Each row comes from the steps of one path. Every step used is in the known rows, and no mark comes twice. Write the path behind each row, first mark first.
Known rows
gibo/nukef/nomem: [  4.6  37.1 -22.6  -0.6  -0.4  -7.3  26.4  43.5  -7.9 -48.7  -9.8  -6.1
  21.9   3.5 -10.7 -12.4 -29.9   0.3 -15.6   7.0 -46.0 -57.0 -20.7  36.1]
rumuvu/rotu/velin/murus/nomem/gusik: [ -0.5   3.7   4.3 -16.0 -11.2 -35.4  24.5  39.9  -0.6 -18.4 -22.5  10.2
 -12.1 -15.4   2.6   5.1 -33.9  20.0  -4.1  15.9 -16.9  -1.2  19.8 -21.9]
murus/rumuvu/gusik: [  7.4  13.1   5.4 -18.0   5.1  -5.2  10.8  63.2 -11.6 -11.7 -15.0   4.7
  -9.6 -14.5  -0.2 -28.3   2.3  22.8   6.1   8.5 -42.5 -56.9 -25.4   5.2]
nomem/velin: [  1.9  35.9 -28.3  -4.2   0.3  12.4   1.7  51.1  -3.7 -45.9 -14.0  -9.2
   7.9  12.3  -7.5   9.3 -28.3   4.2 -17.6  23.2 -37.0 -23.7  13.7  23.7]
velin/murus/nomem: [ -9.7  23.1 -27.1 -24.3  -2.8  -1.4   2.8  56.3  -1.9  -3.9  -1.6  16.9
  15.6 -14.3  19.1   7.4 -26.9   5.4  -5.9  -7.3 -14.2 -36.4  12.6 -16.4]
rumuvu/velin/murus/nomem/gusik: [ 10.3   7.7   3.3 -33.5   7.2 -15.9  17.6  45.2 -16.5 -26.2  -4.7   1.5
   0.2  -6.7  10.8   4.8 -20.3  23.9   5.8   6.7 -19.0 -25.2  20.3 -21.5]
nukef/nomem/rotu/velin/murus: [-14.8  19.7 -20.9 -12.2 -22.3  -1.0  18.6   3.5   6.9 -18.6 -30.6 -10.0
  25.4  -9.8  -9.1   3.2 -39.4   5.2 -18.8  17.1 -22.2 -12.2  29.3   0.0]
nukef/nomem/velin/murus/rumuvu/gusik: [ -6.2  15.2   6.4 -40.5  -7.4 -21.3  18.6  45.9 -19.1 -20.6 -15.3  -5.0
  -3.0 -26.1  -7.8  -3.4 -14.6  29.2   3.1  14.0 -10.8 -51.7  16.0   4.7]
velin/murus/nomem/gusik: [ -1.1   8.1  -4.6 -27.7 -13.9 -13.8  12.5  53.7 -17.7 -18.1  -0.7  16.0
  -1.5 -14.9  12.7   6.6 -23.7  15.9 -11.3  17.8 -17.6 -36.8  15.2 -15.1]
nomem/rotu: [ -0.5  25.3 -23.3   1.6 -15.0  31.3   9.8  37.5  12.4 -32.5 -13.1 -13.5
   5.8   8.6  -2.2 -17.1 -10.4  -1.5 -20.0   9.7 -54.9 -20.5  -3.3   4.8]
velin/murus/rumuvu: [ -8.3  27.1 -26.1 -21.7  13.6   2.0  -8.1  58.5 -10.7   8.8 -10.2   4.8
  18.0 -18.3  11.3  -9.6  -8.2  14.2   5.4  11.4  -4.4 -43.5  10.7 -12.9]
vemurog/velin/murus: [-11.6  40.9 -33.3  -9.0  18.7  13.2  -3.1  44.2  -8.4 -23.8 -13.7 -10.3
  20.4  -3.9   0.9   1.7 -12.2   7.7 -21.6  35.3  -5.5 -32.7  30.0  -1.9]
murus/rumuvu: [  6.7  30.4 -23.7  -6.9   5.1   2.1   5.8  67.2  -5.5 -13.2 -14.1  -3.6
  11.9  -4.5   5.0 -18.3 -10.6   9.1   6.8   7.9 -29.1 -45.7 -12.9   7.8]
rumuvu/velin/murus/nomem: [ -0.3  23.0 -22.5 -29.6  16.6  -2.4   8.6  48.6   1.5 -12.4  -5.0   3.8
  18.3  -6.1  18.3   4.0 -24.9  11.8   9.9 -19.3 -15.3 -23.2  17.2 -23.8]
vemurog/velin/murus/nomem/rotu/nukef/gusik: [-34.0  29.1   3.3 -15.4 -22.1   9.8  22.4  49.6 -21.3 -46.0  -5.6  -6.9
  -7.9   3.5  13.8 -11.6 -22.4 -19.3 -19.3  25.0 -25.1  -9.4  55.1 -39.3]
vemurog/velin/murus/nomem/rotu/nukef: [-36.2  32.1 -16.1  -4.2 -12.3  19.0  14.9  49.6  -4.0 -37.1  -8.0 -18.9
  -1.2  -5.2  10.2 -27.0 -31.6   0.7 -16.2   3.1 -26.9   4.5  35.7 -45.4]
rotu/nukef: [ -3.9  39.4 -20.2  12.0  -6.9   7.6  -4.2  49.5 -13.0 -24.9 -10.1  -0.6
  14.1  18.1  -6.6  -5.0 -38.3 -10.5  -7.1  20.0 -55.3 -23.3   6.6  -5.4]
vemurog/velin/murus/rumuvu: [-12.1  36.0 -29.8 -14.3  22.1   5.1   2.1  63.6 -13.4 -12.9 -16.2 -14.6
  13.7 -17.5   9.0 -19.1  -3.7  19.5  -3.1  24.8   8.7 -38.3  23.5 -10.6]
rotu/velin/murus: [-14.8  25.3 -30.3  -9.8  14.8  -5.9 -11.1  25.8  -8.4  -0.9 -23.5  11.0
  24.9  -5.9  -0.4  14.1 -39.1   6.9 -15.9  27.9 -12.4 -22.2  31.0  -3.1]
velin/murus/rumuvu/rotu/nukef/nomem/gusik: [  2.2  21.2  19.9 -15.8 -31.2 -37.5  27.0  45.5 -17.7 -17.2 -14.3 -14.9
  -2.2 -10.2 -13.6 -15.8 -22.4  16.7  15.1  27.2 -25.8 -20.9  14.7 -32.0]
nomem/velin/murus/rumuvu: [-11.1  29.9 -25.8 -25.8  13.9   1.6  -6.8  60.4 -12.5 -12.3  -9.1  -7.4
   7.2 -14.2   1.8  -1.5 -15.9  19.1  -2.3  18.5   0.3 -28.3  28.4  -5.9]
vemurog/velin/murus/nomem/gusik: [ -5.9  17.0  -7.5 -20.6  -2.8 -10.8  23.1  57.7 -22.8 -41.5  -8.8  -2.8
  -7.0 -13.6  10.1  -1.1 -17.3  20.5 -18.9  32.8  -5.4 -32.6  27.3 -11.8]
nomem/velin/murus: [-11.3  33.1 -30.1 -18.1   8.8  11.0 -11.6  41.0  -7.5 -23.8  -7.3  -3.1
  15.2  -0.2  -3.8  17.0 -24.8   8.3 -19.5  27.6 -11.0 -23.0  38.0   4.1]

Write each row's path
[ 10.6  24.4   8.3   0.1 -38.8 -21.2  25.5  35.8 -28.0 -45.4 -15.9  -7.2
   5.8  15.8 -18.5   1.3 -41.9   0.5  -7.3  40.9 -58.7 -35.5   8.1   8.9] : rotu/nukef/nomem/gusik
[-12.1  18.7 -17.9 -11.7   0.0 -23.2  15.2  43.4  13.6  -5.3 -22.3  11.2
   8.3 -14.4   8.4   5.0 -38.0   9.7  -0.1  -9.1 -10.4  -1.1  15.5 -23.3] : rumuvu/rotu/velin/murus/nomem
[-11.3  21.9   1.0 -23.3  23.9  -2.3   6.1  57.2 -19.3 -13.4 -16.2  -8.5
  -6.6 -25.1   3.2 -27.8   9.6  31.4  -4.0  26.6  -3.8 -51.4  11.1 -13.5] : vemurog/velin/murus/rumuvu/gusik
[-15.3  -0.7  14.0 -28.2 -16.3 -16.7  28.3  17.1  -5.7  -7.7 -35.4  -6.0
  -4.0 -31.1  -7.7 -25.4 -17.8  26.8  -1.2   9.1 -22.5 -29.5  10.7 -13.2] : nukef/nomem/rotu/velin/murus/rumuvu/gusik
[ -9.7  13.9   4.0 -33.7  15.6  -3.6  -2.0  55.9 -20.7 -14.0 -10.1   0.8
 -12.6 -23.2  -0.8  -9.5  -5.1  29.6  -2.4  19.1 -12.1 -40.6  19.5  -8.8] : nomem/velin/murus/rumuvu/gusik
[-12.1  33.5 -14.1  12.4 -19.8  26.5   2.6  38.7   1.6 -34.2 -11.1 -15.7
   3.1  17.4  -8.4 -23.5 -29.2 -10.1 -16.8  12.8 -67.2  -4.1   6.5 -16.6] : nomem/rotu/nukef
[-17.8  39.3 -18.5 -14.0 -18.1  -9.2   2.7  32.1 -19.0 -35.3 -10.4  -9.7
  23.0   8.0 -13.8  20.0 -53.3  -1.0 -11.2  24.2 -24.8 -18.4  46.1  -6.1] : rotu/nukef/nomem/velin/murus
[-16.8  17.7 -26.0 -17.5   5.5 -17.1   3.6  42.9  -4.7  -3.0 -19.6  20.0
  16.4 -15.3  13.6  10.8 -48.4   7.5  -7.2   0.0  -9.6 -19.6  24.7 -12.9] : rotu/velin/murus/nomem
[-20.3  22.0  -6.9 -16.3  -3.8  12.7   9.2  35.4   0.5 -25.0  -5.1 -12.8
   3.2   0.8  11.0 -20.4 -33.1   2.1   7.7 -23.0 -41.7  10.7  31.5 -55.9] : rumuvu/velin/murus/nomem/rotu/nukef
[ -0.4  28.1 -16.1 -16.8   7.3  -4.4   1.4  58.4  10.8   8.6 -12.7  -5.8
   8.2 -15.5   3.5 -16.7   2.5  14.4  13.0   4.0  -8.6 -25.9  -1.1 -25.6] : velin/murus/rumuvu/rotu
[ -5.1  11.5   3.4 -31.2  13.0  -5.2  -1.8  52.7 -17.3   8.1  -8.0  11.4
  -4.5 -26.3   5.3 -19.4   3.4  25.9   3.5  13.9 -16.6 -56.1  -2.2 -15.9] : velin/murus/rumuvu/gusik
[-18.3  14.7 -22.7 -21.3 -18.6  18.5  12.2  44.9  12.2 -13.1  -2.8   2.6
   5.2 -15.8  17.9 -10.2 -16.4   3.1 -14.0 -13.7 -26.2 -18.4  12.7 -25.2] : velin/murus/nomem/rotu
[-13.8  46.2  -7.0  -2.3 -11.2 -20.8  27.5  53.3  -6.8 -24.6 -22.6 -30.9
  13.0  -9.2  -9.1 -23.6 -21.2  10.0  13.9  15.5  -6.9 -13.5  22.0 -30.9] : vemurog/velin/murus/rumuvu/rotu/nukef/nomem
[  2.1  40.4  -9.9  16.1 -10.5   0.5   6.3  48.5   8.1 -28.0 -11.2 -11.0
   5.3  19.3 -13.2 -13.8 -27.8  -9.0  -0.4   9.8 -58.7  -3.7  -2.8 -15.4] : rumuvu/rotu/nukef
[  1.3  39.2 -16.0   4.1 -29.3  -9.1  16.4  39.0 -12.1 -34.4 -16.1  -6.2
  25.4  16.0 -11.2   1.4 -46.7  -9.4  -2.0  15.4 -54.4 -32.6   4.2   7.9] : rotu/nukef/nomem
[  1.7  41.7  -3.8   1.5 -28.3 -22.8  30.5  61.2  -1.5 -44.0 -23.0 -28.8
   0.6   8.0 -19.2 -16.3 -36.4   5.3  16.6   2.1 -39.3  -4.5   5.8  -5.1] : murus/rumuvu/rotu/nukef/nomem/velin
[ -4.4  42.4 -17.1   3.3 -26.1  -6.7  17.6  40.9 -16.1 -54.5 -16.5 -16.3
  16.1  19.5 -18.0   9.4 -55.2  -4.9  -8.3  22.0 -47.5 -16.5  23.8  13.6] : rotu/nukef/nomem/velin
[ -6.6  38.3 -20.3  -9.2  17.7  -0.5  12.7  62.2   5.5 -15.6 -19.7 -22.7
   4.8 -16.3   1.2 -24.5   7.3  20.7   4.3  17.0   3.7 -19.9  13.4 -20.0] : vemurog/velin/murus/rumuvu/rotu
[ -8.8  27.0 -20.2  -3.1  11.2 -12.6  -0.3  26.3  14.0  -3.4 -28.0   1.7
  14.0  -4.2  -7.1   7.7 -28.9   7.7  -8.2  19.2 -14.0  -1.9  22.4 -11.4] : rumuvu/rotu/velin/murus
[  6.9  40.4  -7.6   9.9 -33.8 -15.1  26.2  39.6   8.1 -33.3 -20.1 -15.5
  17.9  15.1 -17.2  -5.4 -36.2  -9.6   3.3   6.3 -57.8 -14.0  -4.9  -3.6] : rumuvu/rotu/nukef/nomem
[-13.4  42.3  -9.6  -7.0 -23.4 -14.0  14.8  32.4   0.3 -35.4 -12.5 -19.0
  13.2   8.6 -19.7  11.3 -42.2  -1.1  -5.2  14.1 -27.5   1.4  38.2 -16.7] : rumuvu/rotu/nukef/nomem/velin/murus
[ -4.9  30.8 -17.7 -19.7   9.1  -3.0   2.4  60.7   7.5 -15.2 -13.7 -15.3
  -0.4 -13.6  -3.8  -8.0  -8.2  19.5   4.8   8.5  -3.3 -10.1  19.3 -15.8] : nomem/velin/murus/rumuvu/rotu
[  7.0  35.2 -26.3  -8.2 -21.3  -3.1  22.4  42.2  -2.0 -51.9 -20.4 -14.7
  19.1  10.5 -11.9  17.4 -35.4   3.5 -14.3  19.1 -36.0 -35.2  11.9  36.8] : nukef/nomem/velin
[-10.6  12.3 -21.1   0.3 -18.0   4.1  27.4  41.2  11.7 -32.7 -28.1  -1.7
  -0.9  -4.1   7.2 -13.9 -39.6   2.9 -12.1  -9.4 -44.4  -0.2   2.4  -2.0] : murus/nomem/rotu/velin
[ -9.0  35.3  -3.4 -10.6 -19.9 -25.7  17.4  48.3  -2.4  -2.4 -14.5 -11.8
  17.2  -8.7  -8.0 -16.6 -27.6   6.0  19.9   1.0 -19.6 -18.6  10.0 -34.8] : velin/murus/rumuvu/rotu/nukef/nomem
[  3.4  26.5 -20.5  -3.5 -39.0  15.2  29.5  27.4  13.0 -38.3 -19.4 -19.1
  17.1   4.7  -7.7 -11.0 -20.0  -2.4 -17.2   4.6 -54.6 -32.2  -6.7  18.8] : nukef/nomem/rotu
[  3.8  30.4 -23.4 -20.6  27.5   9.0  -7.8  33.4  -2.0 -12.5 -11.8  -4.3
  25.7   2.9   1.7   4.9 -14.6   9.9   2.4   9.2 -19.9 -25.6  23.9 -12.1] : rumuvu/velin/murus
[ 22.3  17.4  -1.7 -11.4 -34.7 -16.6  29.5  36.8 -16.6 -44.8 -17.8  -4.0
   9.6   6.2 -13.4   9.3 -24.1   8.7 -14.3  37.3 -45.2 -51.1  -5.0  30.5] : nukef/nomem/gusik
[-18.3  37.2 -14.1 -18.0 -15.7 -17.3   6.1  50.6 -24.5 -21.1 -12.4 -14.0
  16.0  -5.1  -9.9  -2.1 -45.2   7.1   9.0  17.8 -11.0 -22.6  40.1 -15.5] : rotu/nukef/nomem/velin/murus/rumuvu
